Each row was made from one path, in order. Every step used is in the known rows, and no mark comes twice. Write each row's path.
In the rows, 128 means zero.
Known rows:
mazu-dadi-nezagof-telo: [111 138 126 115 133 130 170 141  95 132 105 142 155 203 168 126 137 131
 163 137 103]
telo-zezo: [116 135 118 108 128 119 112 105 126 149 138 102  98  57 138 135 174 162
 117 120 109]
vope-telo: [145 217 135 104 128 136 123 129 120 160 132 128 139 205 116 144 113 147
 100 128 126]
zezo-dadi-vope: [152  50 127 146 122 136 131 132 157 135 162 124 129 131 122 124  64  92
 114 145 146]
zezo-telo-vope-dadi: [143 164 128 103 129 118 142 101 153 124 154 161  66  88 126 128  58 111
 110 112 161]
nezagof-dadi-telo: [101 166 132 230 134 121 157 146 112 130 149 119 137 185 148 140 169 106
 147 140 103]
mazu-dadi-telo-zezo: [108 144 129 119 131 116 178 143 103 130 136 107 116 115 183 119 171 173
 116 126 105]
dadi-vope: [152  68 125 190 119 127 105 122 139 146 160 109 106 123 135 118 121 131
 109 141 136]
mazu-dadi-vope-telo-zezo: [161 139 130 108 118 126 158 157 159 109 127 112 118 136 156 106 160 204
 104 125 156]
dadi-telo: [114 154 134 183 132 122 126 124  81 153 152 119 134 188 150 137 120 122
 115 132 102]
telo-mazu: [116 100 115 114 131 135  82 103 121 173 132 108 100  53  56 131 149  97
 118 116 102]
zezo-dadi-vope-telo-mazu: [163  91 129 117 118 146  90 142 172 114 132 130 140 135  44 125  87  95
 109 121 161]
dadi-nezagof-telo-mazu: [106  93 120 146 129 132  73 116 114 118 102 131 140 121  74 138 152  98
 165 120 106]
telo-vope: [111  93 127  89 141 122  95 107 115 167 139 133 100  47 132 124 116 108
 115 129 131]
nezagof-dadi-telo-vope: [ 95 113 134 183 143 115 122 142 121 125 139 136 124 104 152 127 153  96
 146 136 134]
vope-telo-zezo-dadi: [139 172 131  44 129 135 139 131 152 122 127 129 151 140 117 146 100 130
 114 121 139]
telo-vope-dadi-nezagof: [144 148 130 150 114 120 138  97  69  90 114 161  83  72 129 127  85 109
 123 122 147]
dadi-telo-zezo: [109 145 129 161 127 114 116 118 102 123 142 101 119 114 161 135 167 163
 120 124 110]
zezo-dadi-nezagof-telo-vope: [105  70 133  81 142 127 102 125 122 108 106 166 161 123 142 136  73  75
 169 134 144]
mazu-telo-zezo-dadi-nezagof: [123  96 134 140 136 130 178 123 109 101 101 147 166  41 153 122  67 128
 123 132 115]
nezagof-telo-zezo-dadi: [108 126 126  51 135 132 130 118 170 130 122 123 155 139 139 149 145 117
 157 125 122]
vope-telo-mazu: [136 168 125  98 127 140  83 122 133 152 121 122 126 131  48 134 136 118
 110 112 124]

Write each row's path:
[ 99 153 126 204 129 112 142 137 129 102 139 105 122 113 157 137 212 149
 149 128 113] => nezagof-dadi-telo-zezo
[129 176 128 174 111 125 118 104 102 118 129 123  91 120  73 130 151 106
 118 108 121] => vope-dadi-telo-mazu
[119  92 124 114 123 126 143 119  90  97 123 136 137  75 129 141  71 104
 130 129 119] => telo-zezo-dadi-nezagof
[144  33 118 138 122 134 144 142 148 149 142 110  94  66 101  92 141 125
 111 131 132] => telo-mazu-dadi-vope
[103  87 130  81 144 122 135 138 105 122 101 157 138 117 170 114 122 119
 162 134 132] => mazu-dadi-nezagof-telo-vope
[139 143 130 102 121 131 141 135  99  81 114 145 158 137 121 145  61 123
 124 122 139] => vope-telo-zezo-dadi-nezagof
[161 139 132 145 112 124 101 139 162 101 135 108 120 133 139 125 157 190
 104 123 160] => dadi-vope-telo-zezo
[114 119 128 115 131 137 134 128 112 113 111 151 178 209 137 148  83  85
 170 137 116] => zezo-dadi-nezagof-telo
[171 132 138 125 121 141 132 152 163 119 145 136 158 218 114 129  57 117
 104 136 168] => zezo-dadi-vope-telo
[170 151 136 123 120 136 169 166 144 139 136 129 133 209 146 104 109 166
  97 138 155] => mazu-dadi-vope-telo
[135 201 130 160 111 129 141 107 102  97 103 148 128 211 141 144 142 129
 164 125 128] => vope-dadi-nezagof-telo
[109 129 123 139 127 117 100 116 118  97 104 120 141 128 158 140 178 161
 166 122 114] => dadi-nezagof-telo-zezo
[149  69 123 145 124 130 178 147 136 156 155 113 102 121 159  95 125 146
 108 144 131] => mazu-dadi-vope
[158 159 134 207 117 132 137 164 176 109 140 127 143 206 121 128 151 138
 127 140 159] => nezagof-dadi-vope-telo
[116 100 142 119 157 126 138 112 138 174 109 148 135   4 163  98 112 139
 106 138 124] => mazu-telo-vope
[132 165 122  50 134 141 162 150 125 167 114 128 120 128  81 112 140 133
 106 118 116] => vope-telo-mazu-dadi
[107 149 123  98 132 122  98 112 157 134 118 103 131 128 155 138 213 168
 158 120 112] => nezagof-telo-zezo
[105 115 119 106 134 137  69 111 154 158 113 115 130 125  72 136 184 106
 159 118 105] => nezagof-telo-mazu
